What can hang from each mark
Q_458: Q_338 Q_613
Q_410: Q_338 Q_613 Q_731
Q_731: Q_10
Q_10: Q_458
Q_338: Q_410 Q_464
Q_464: Q_338 Q_731
Q_613: Q_410

Each row was made from one small tree. Brackets hold a mark, then the marks that hang from it, in the order of their numbers. Every link used is in the known rows. Write each row's tree.
Known rows
[Q_731 [Q_10 [Q_458 Q_338]]]: [-0.76  1.54 -0.59 -0.83 -0.84  1.64 -2.45  1.62 -1.61  0.61 -0.60 -6.10
  0.69 -0.63  3.24 -1.06 -1.96 -2.78  0.41  0.33 -0.01  1.03 -2.31 -0.30
 -0.85 -0.08  2.10 -1.90  1.36  3.47  1.46  0.52  0.35]
[Q_464 [Q_338 [Q_410 Q_613]] [Q_731 [Q_10 Q_458]]]: [-1.27  4.25 -2.83  0.13  0.40  2.96 -0.10  0.75 -0.39 -0.70  4.02 -2.68
 -0.34  0.20  1.14 -0.01  0.76  2.35  2.63 -1.96 -0.75  0.41  0.43 -2.30
 -0.32  1.81  2.48  1.12  1.32  2.56  3.67  2.09  3.20]
[Q_613 [Q_410 [Q_338 Q_464] [Q_731 [Q_10 Q_458]]]]: [-2.75  0.67 -2.88  2.76 -0.85 -0.13 -1.50 -0.77  0.68 -1.29 -5.04 -2.12
  4.28  1.73  1.14 -0.32 -2.53 -2.01  2.00 -1.18  0.28 -0.33  0.24 -0.72
 -2.51  4.17  1.79 -0.70  3.24  2.97  1.81  0.19 -0.79]
[Q_731 [Q_10 [Q_458 [Q_338 [Q_410 Q_613] Q_464]]]]: [-1.74  3.19 -1.19 -0.44 -0.71  2.57 -1.86  2.61 -1.73 -0.17 -0.73 -5.83
  1.42  1.10  2.61 -0.21 -2.64 -3.11  1.42  0.20  0.79  0.39 -1.08 -0.87
 -1.23  2.81  2.53 -2.16  0.74  2.97  2.95 -0.24  0.10]
[Q_10 [Q_458 Q_338 [Q_613 Q_410]]]: [-3.83  0.35  0.59 -1.36  0.15  1.47  0.15  0.24 -2.05  1.34 -3.44 -3.94
  0.32  1.32  0.64 -4.49 -0.64 -3.80  2.03  1.69 -0.45 -0.38  0.50 -0.89
 -0.01 -0.56  1.50 -3.36 -0.68  3.49  3.29 -1.69 -0.07]
[Q_613 Q_410]: [-2.91  0.26 -0.87  1.43  1.30  0.44  0.51 -1.26 -0.03  0.08 -3.05 -0.42
  1.44  0.81 -1.00 -1.75 -1.52  0.13  1.89  1.00 -0.13 -1.70  1.96 -0.64
 -1.34  2.19  1.33 -2.59 -0.10  0.80  0.27 -0.25  1.39]
[Q_613 [Q_410 Q_731]]: [-2.21  0.18 -2.50  3.77  2.15 -0.25  0.27 -2.21  0.87 -0.13 -3.37  0.63
  2.75  2.06 -1.13 -2.07 -1.70  0.14  3.45 -0.88 -0.05 -0.39  2.52 -0.20
 -2.23  2.85  1.35 -1.56  0.92  1.72  0.98 -1.63  0.59]
[Q_731 [Q_10 Q_458]]: [ 1.16  1.42 -2.60 -0.93 -0.97  1.34 -2.84  1.47 -0.10  0.07  1.68 -4.46
  0.06 -0.72  0.89 -0.78 -2.18 -1.30  0.19 -0.57 -1.03  0.63 -2.59 -0.32
 -0.50  1.08  2.09 -0.46  2.58  3.71  0.40  1.17  1.46]
[Q_464 [Q_338 Q_410] Q_731]: [-3.29  2.67 -2.00  1.67  1.10  1.46  3.43 -1.47 -0.27 -1.37  0.40  2.26
 -0.54  0.83  0.94  0.52  2.42  3.01  4.53 -1.23  0.34 -0.76  3.03 -1.15
 -0.57  1.30  1.50  1.07  0.74  0.08  0.39  0.88  1.70]
[Q_10 [Q_458 [Q_338 [Q_464 Q_731]] [Q_613 Q_410]]]: [-2.93  0.34 -0.17 -0.80  0.10 -0.40  2.99  2.00 -1.97 -0.31 -4.75 -1.93
  0.47  2.34  0.73 -2.32  0.64 -2.59  2.92  0.91 -0.21 -1.10  0.83 -0.62
  1.03 -0.18  2.64 -3.85  0.41  2.99  2.40 -1.61 -1.18]
[Q_613 [Q_410 [Q_338 Q_464] Q_731]]: [-4.95 -0.08 -2.06  3.48  0.59 -0.73  1.27 -1.82  0.54 -1.43 -6.31  0.72
  4.24  2.81 -0.20 -0.20 -1.97 -1.19  3.19 -0.40  0.99 -0.80  2.91  0.11
 -2.55  4.06  1.20 -0.72  1.69  0.59  0.72 -0.76 -1.22]
[Q_613 [Q_410 Q_338]]: [-5.76  0.51  0.22  0.98  0.35  0.90  0.66 -3.18  0.31 -0.53 -4.02 -1.13
  2.81  0.49 -0.55 -1.27 -1.61 -1.04  0.61  1.86 -0.08 -1.73  2.21 -1.48
 -1.88  2.11  0.46 -1.91 -0.59 -0.16  0.52  0.60  1.13]
[Q_731 Q_10]: [ 0.61  1.02 -2.05  0.72 -0.30  1.54 -1.65  0.37  0.12 -0.19  0.78 -2.59
  0.68 -0.61 -0.11  0.20 -1.92 -0.78  0.34 -0.23 -0.98  0.59 -1.58 -0.28
 -0.91  1.72  1.95 -0.90  1.39  2.03 -1.19  1.19  0.53]
[Q_338 [Q_410 Q_613]]: [-3.42  3.32 -1.69  0.39  1.61  3.09  0.42 -1.61  0.51  0.23  2.39 -1.44
  0.70  1.94 -2.17 -0.92 -2.14 -0.77  2.02  0.87 -0.10 -0.20  2.10 -1.70
 -1.83  3.00  0.90 -0.84 -1.66  0.46  1.52 -0.75  2.48]
[Q_731 [Q_10 [Q_458 [Q_338 Q_464] [Q_613 Q_410]]]]: [-1.26  0.41 -0.67 -0.36 -1.50  1.23 -1.04  2.62 -2.07  0.40 -4.33 -4.57
  1.28  0.92  1.43 -2.11 -1.39 -4.16  1.60  0.47 -0.43  0.01 -1.80 -0.36
  0.06  1.58  2.64 -3.26  1.48  4.11  2.01 -0.21 -1.68]
[Q_458 [Q_613 [Q_410 [Q_338 [Q_464 Q_731]]]]]: [-4.41 -0.10 -0.80  0.69  0.05 -0.14  4.41 -1.37 -0.02 -1.11 -4.27  0.98
  1.53  2.16 -2.69 -1.03  0.62 -1.48  1.82  1.16 -1.47 -1.66  1.84 -1.13
  0.27  1.69  1.57 -2.24 -0.37  0.55  0.17  0.00 -1.15]
[Q_464 [Q_731 Q_10]]: [ 1.31  1.73 -2.49  1.50  0.79  0.27  0.94 -0.31  0.63 -1.07  2.15 -1.32
  0.25 -0.55 -0.61  1.29  0.32  1.46  0.56 -0.92 -1.70 -0.01 -1.17 -1.37
  0.24  0.54  2.45 -2.22  0.81  1.64 -1.60  1.20  1.24]

Which tree is each row?
[-0.02  0.83 -3.14  2.08 -0.32  0.05 -1.63  2.19 -0.79 -0.58 -2.76 -3.58
  2.28  1.57  2.87 -0.17 -2.30 -3.07  2.99 -1.96  0.80  1.83 -1.39  1.25
 -1.67  1.81  2.72 -0.53  3.54  4.15  1.73 -1.33 -1.55]  [Q_410 [Q_731 [Q_10 [Q_458 [Q_338 Q_464]]]]]
[-4.60 -0.66 -1.98  2.36  0.06  0.34  2.13 -1.76  0.68 -0.51 -5.20  1.24
  3.00  3.30 -2.71 -1.97 -1.19 -2.80  3.22  0.06 -0.47 -0.18  2.08 -0.04
 -1.29  2.97  1.00 -0.40  0.96  1.63  1.18 -1.31 -2.01]  [Q_458 [Q_613 [Q_410 [Q_338 Q_464] Q_731]]]
[-4.73  1.38  0.17  0.58 -0.42  2.04  3.15  0.16 -1.83  0.12 -4.53 -0.15
  0.56  3.01  0.15 -0.85 -0.21 -4.71  4.14  1.77  1.06 -0.17  1.25  0.16
 -0.41  1.87  1.36 -1.55 -1.11  1.40  0.30 -2.38 -2.77]  [Q_458 [Q_338 Q_410 Q_464] Q_613]
[-3.91 -0.17  0.59  1.28  0.95 -0.35  4.98  0.77 -2.15 -0.44 -6.29  0.02
  1.19  2.59 -0.38 -1.53  1.25 -2.25  3.31  1.22 -0.22 -1.33  1.73 -0.29
  0.75  0.61  2.52 -4.55 -1.29  0.98  0.63 -1.86 -2.17]  [Q_458 [Q_338 [Q_464 Q_731]] [Q_613 Q_410]]
[-2.26  3.13 -2.88  1.19  1.65  0.76  3.77  0.49  0.26 -1.87  0.93  0.73
  0.82  3.13 -1.65  1.70 -0.30  1.01  3.12 -0.07  0.29 -1.21  2.72 -1.07
 -0.49  3.94  2.46 -1.42 -0.56 -0.07  0.20 -0.76  0.95]  [Q_338 [Q_410 Q_613] [Q_464 Q_731]]
[-2.18  1.11 -2.10  0.67 -0.85 -0.15  2.30  0.04  0.18 -2.52 -1.95 -1.15
  1.84  0.40  0.57  2.68 -0.45 -0.70  0.37 -0.03 -0.27 -0.64 -0.10 -0.44
 -0.57  1.99  2.13 -0.76  1.52  0.22 -1.80  1.64 -0.85]  [Q_410 [Q_338 [Q_464 [Q_731 Q_10]]]]
[-1.28  0.26 -2.90  0.48  0.74  0.74 -0.31 -0.42  0.55  0.79 -1.29 -1.14
  0.93  2.31 -1.93 -4.33 -1.18 -2.06  3.04 -0.67 -1.35  0.30  0.65 -0.88
 -0.55  0.88  1.44 -0.87  1.78  4.59  2.99 -1.84  0.50]  [Q_10 [Q_458 [Q_613 [Q_410 Q_731]]]]
[-1.94  0.47 -0.87 -1.74 -0.12  0.11  3.50  2.99 -2.11 -0.56 -2.42 -2.17
 -0.67  2.16  1.10 -1.61  0.68 -3.02  2.69  0.50 -0.24  0.08  0.04  0.46
  1.53 -1.30  2.71 -2.32  0.81  3.09  1.70 -1.35 -1.63]  [Q_10 [Q_458 [Q_338 [Q_464 Q_731]] Q_613]]
[-0.67  3.26 -2.88  0.31 -0.89  2.71  0.94  0.17 -0.17 -0.47  2.28 -0.87
 -1.27  0.09  0.56 -0.54  2.23  1.02  3.35 -1.93 -1.35  0.43 -0.16 -2.11
  0.49  0.79  1.98  1.10  2.10  3.52  2.15  1.57  1.50]  [Q_464 [Q_338 Q_410] [Q_731 [Q_10 [Q_458 Q_613]]]]
[-0.45  1.20 -0.63 -1.33 -1.17  2.45 -1.93  1.68 -1.62  1.32 -0.20 -5.71
  0.00 -0.18  1.18 -2.45 -1.32 -4.21  0.58  0.54 -1.23  1.47 -2.66 -0.52
  0.12 -0.76  1.90 -1.84  0.84  4.47  1.87  0.03 -0.47]  [Q_731 [Q_10 [Q_458 Q_338 Q_613]]]
[-4.14 -0.08 -1.10 -1.52 -1.31  0.73  1.00  0.41 -0.61 -0.36 -3.93 -1.90
  1.13  1.96 -0.99 -2.48 -1.52 -3.57  1.63  1.17 -0.47 -1.02  0.90 -0.59
 -0.10  1.54  1.27 -0.98  1.47  2.89  2.09 -0.19 -0.57]  [Q_10 [Q_458 [Q_613 [Q_410 [Q_338 Q_464]]]]]
[-3.92  0.57 -1.83  0.29 -0.18 -0.72  4.18 -0.15 -0.14 -2.60 -2.46  0.32
  1.63  1.45  0.24  2.16 -0.11 -0.53  1.25  0.58  0.23 -0.95  1.65  0.19
 -0.53  1.62  1.81 -0.53  1.03 -0.77 -1.57  0.74 -0.75]  [Q_410 [Q_338 [Q_464 Q_731]]]
[ 1.28  1.06 -2.63 -1.48 -1.24  2.25 -2.14  1.25  0.08  0.68  2.05 -4.09
 -0.55 -0.18 -0.73 -2.26 -1.73 -2.97  0.29 -0.41 -2.16  1.29 -2.94 -0.75
  0.49  0.23  1.99 -0.56  2.18  4.85  1.08  0.68  0.70]  [Q_731 [Q_10 [Q_458 Q_613]]]
[-1.43  0.88 -0.70  1.44  0.23 -0.45  2.50  2.15 -2.16 -1.58 -3.37 -2.18
  1.17  0.80  2.67  1.95  0.00 -1.26  1.97  0.12  0.62 -0.12 -0.46  0.52
  0.07  0.93  3.26 -3.25  0.62  0.65 -1.09 -0.01 -1.96]  [Q_458 [Q_338 [Q_464 [Q_731 Q_10]]]]
[-2.88  0.42 -1.88  2.87 -0.13  1.56 -0.56 -3.26  1.39  0.67 -2.51 -1.22
  3.04  1.44 -2.81 -2.60 -1.29 -2.76  1.57 -0.27 -1.85  0.73 -0.02 -1.38
 -1.50  2.31  0.82 -0.92  0.47  2.80  1.33 -0.29 -0.80]  [Q_458 [Q_613 [Q_410 Q_338 [Q_731 Q_10]]]]
[-4.24  0.56 -0.62 -1.74 -0.66  1.45  0.23 -1.27  0.07  0.60 -2.02 -2.47
  0.81  1.03 -1.48 -3.66 -1.12 -3.22  0.96  1.70 -1.23 -0.68  0.61 -1.58
 -0.24  0.27  0.73 -1.18  0.36  3.20  2.66  0.00  0.98]  [Q_10 [Q_458 [Q_613 [Q_410 Q_338]]]]
[-4.98 -0.51 -0.50  0.20 -0.61  0.74  2.41 -0.83 -0.42 -0.47 -5.24  0.10
  1.88  2.14 -2.38 -1.79 -1.00 -3.04  1.83  1.77 -0.62 -0.92  1.82 -0.31
 -0.45  2.48  0.94 -1.45 -0.07  0.96  0.55 -0.10 -1.31]  [Q_458 [Q_613 [Q_410 [Q_338 Q_464]]]]
[-3.67  3.45 -2.06  0.90  1.93  2.48  3.20 -0.67 -0.46 -1.07  2.29  0.70
 -0.28  1.31 -0.17  0.15  1.28  3.21  3.76 -0.86  0.11 -0.21  3.65 -1.55
 -0.68  1.66  1.84  0.84 -0.55 -0.24  2.53  0.93  2.70]  [Q_464 [Q_338 [Q_410 Q_613]] Q_731]
[-0.57  2.83 -3.59  4.36  0.58  2.13 -1.63 -2.90  1.88 -0.05  0.72 -0.30
  2.06  1.57 -0.56  0.13 -1.54 -0.79  3.30 -1.58 -0.22  0.83 -0.05 -1.19
 -2.79  4.13  1.06  0.29  1.24  2.77 -0.24 -1.18  0.58]  [Q_338 [Q_410 [Q_731 Q_10]]]
[-3.24 -0.22 -1.15  0.69  0.15  0.04  1.24  1.71 -1.71  0.45 -6.05 -1.72
  1.77  3.35  0.95 -3.46 -1.17 -4.32  4.23 -0.11  0.55  0.30  0.89  0.44
 -0.38  1.11  2.09 -2.23  1.35  4.01  3.36 -2.74 -2.15]  [Q_10 [Q_458 [Q_338 Q_464] [Q_613 [Q_410 Q_731]]]]
[ 0.22  3.09 -3.53  1.28 -0.59  0.41  1.05  0.94  0.46 -2.01  0.01 -0.77
  0.43  1.36  1.03  2.11  0.15  0.00  2.79 -1.21 -0.22 -1.16 -0.55 -1.30
 -0.20  3.43  2.72 -1.10  2.19  2.79 -0.92  0.25  0.41]  [Q_338 Q_410 [Q_464 [Q_731 [Q_10 Q_458]]]]
[-1.47  2.40 -3.70  1.76 -0.91  3.25 -1.23 -0.43  0.22  0.42  0.49 -0.75
  0.16  1.45  0.58 -1.98 -0.24 -0.97  5.20 -2.65 -0.03  1.95  0.39 -0.45
 -1.60  2.28  1.16  3.12  3.07  4.52  3.19  0.06  0.42]  [Q_464 [Q_338 [Q_410 [Q_731 [Q_10 [Q_458 Q_613]]]]]]
[-2.18  2.08 -3.02  2.06  0.79  2.23 -1.97 -1.52  1.46 -0.22  1.96 -4.31
  3.87  1.00 -1.41 -0.36 -3.41 -1.82  0.09 -0.92 -0.85  2.51 -0.20 -0.88
 -2.82  2.81  1.52  0.59  0.67  1.47  2.71  0.47  0.75]  [Q_410 Q_338 Q_613 [Q_731 Q_10]]
[-0.52  1.30 -2.37  0.25 -0.50  1.03  0.61  0.94 -0.90 -0.38 -0.17 -1.41
 -0.56 -0.34  0.37 -1.82  1.82  1.73  2.57 -1.73 -1.75  0.00 -0.10 -1.62
  0.90  0.32  2.77 -0.45  2.50  3.62  2.79  2.17  1.38]  [Q_464 Q_338 [Q_731 [Q_10 [Q_458 [Q_613 Q_410]]]]]
[-3.42  3.20 -0.94 -0.74  1.09  1.16  2.24  1.74 -1.73 -0.86 -0.81 -3.24
  0.81  2.55  1.97 -0.11 -0.52 -1.66  2.91  0.67  1.00 -0.62  1.47 -1.14
 -0.35  1.32  2.47 -2.49 -0.45  1.76  2.94 -1.54  0.51]  [Q_10 [Q_458 [Q_338 [Q_410 Q_613] [Q_464 Q_731]]]]
[-5.07  0.39 -1.59  3.37  1.21  0.32  0.27 -3.75  1.27 -0.58 -4.09 -0.15
  3.93  1.96 -0.85 -1.33 -1.66 -0.95  2.25  0.02 -0.01 -0.61  2.77 -1.06
 -2.81  2.68  0.40 -0.87  0.41  0.84  1.48 -0.65  0.35]  [Q_613 [Q_410 Q_338 Q_731]]
[-1.69  3.63 -0.59 -0.47 -0.04  3.60 -2.93  0.80 -1.11  0.88  1.20 -6.57
  1.31  0.34  1.95 -1.19 -2.47 -2.67  0.77  0.60 -0.15  0.72 -1.60 -2.03
 -1.30  1.49  1.91 -1.99 -0.41  3.34  3.20 -0.11  1.59]  [Q_731 [Q_10 [Q_458 [Q_338 [Q_410 Q_613]]]]]
[-3.93 -0.04 -3.20  2.29 -0.04 -0.40  1.90 -0.75  0.63 -2.06 -3.93  0.42
  3.25  2.81  0.33  1.25 -1.98 -2.06  3.03 -0.74  1.26  0.76  1.90  1.44
 -2.36  2.60  1.23  1.49  2.44  0.66 -0.27 -0.76 -1.86]  [Q_410 [Q_338 Q_464] Q_731]
[-1.27  1.06 -3.40  0.98 -1.25  1.86 -2.19 -1.83  1.60  0.05  0.34 -3.83
  2.21  1.11 -0.50 -1.72 -1.89 -3.63  0.96 -1.26 -1.45  2.35 -1.83 -0.78
 -1.53  0.83  0.99  1.10  2.59  4.43  2.01  0.18 -0.31]  [Q_410 Q_338 [Q_731 [Q_10 [Q_458 Q_613]]]]
[-3.22  2.53 -0.79 -0.22  0.28  0.39  2.62  0.80 -1.62 -1.26 -2.70 -1.96
  0.35  2.28  3.02  0.36  0.45 -1.74  3.54  0.46  1.33 -1.30  1.09 -0.74
 -0.21  0.91  2.06 -2.12  0.47  1.97  1.02 -1.44 -0.23]  [Q_10 [Q_458 [Q_338 Q_410 [Q_464 Q_731]]]]
[-1.48  2.93 -0.71 -0.04 -0.70  2.63 -2.74  0.00 -1.15  0.57 -0.50 -5.28
  0.86 -0.12  2.90 -0.54 -1.67 -2.90  1.30  0.48  0.22  0.27 -1.94 -1.61
 -1.14  1.21  1.49 -1.85  0.52  3.64  1.49 -0.15  0.76]  [Q_731 [Q_10 [Q_458 [Q_338 Q_410]]]]
[-2.24  2.25 -0.53  1.76 -0.31  1.57  3.27  0.37 -1.42 -0.59 -2.95 -0.81
  0.59  2.08  0.31  0.52  1.07 -3.01  3.24  0.58 -0.36 -0.05 -0.55 -1.11
  0.50  1.63  2.10 -3.02 -0.82  1.95 -0.21 -1.37 -2.61]  [Q_458 [Q_338 Q_410 [Q_464 [Q_731 Q_10]]] Q_613]
[-0.04  2.47 -4.80  3.06 -0.71  0.80 -1.27  0.43  0.94 -1.21 -1.45 -0.70
  2.08  2.71  1.23  1.06 -1.99 -1.91  4.35 -2.31  0.74  0.61 -0.29  0.01
 -2.28  4.93  2.02  0.93  3.70  3.87  0.27 -1.18 -0.67]  [Q_338 [Q_410 [Q_731 [Q_10 Q_458]]] Q_464]
[-2.57  0.42 -1.27  1.39 -0.82  0.42  2.15 -0.98  0.23 -1.10 -3.45 -0.54
  2.00  1.20 -2.34 -0.49  0.26 -1.54  0.94  0.54 -1.86 -1.21  0.15 -1.57
  0.20  2.36  1.90 -2.45  0.18  1.36 -0.34  0.86 -1.20]  [Q_458 [Q_613 [Q_410 [Q_338 [Q_464 [Q_731 Q_10]]]]]]
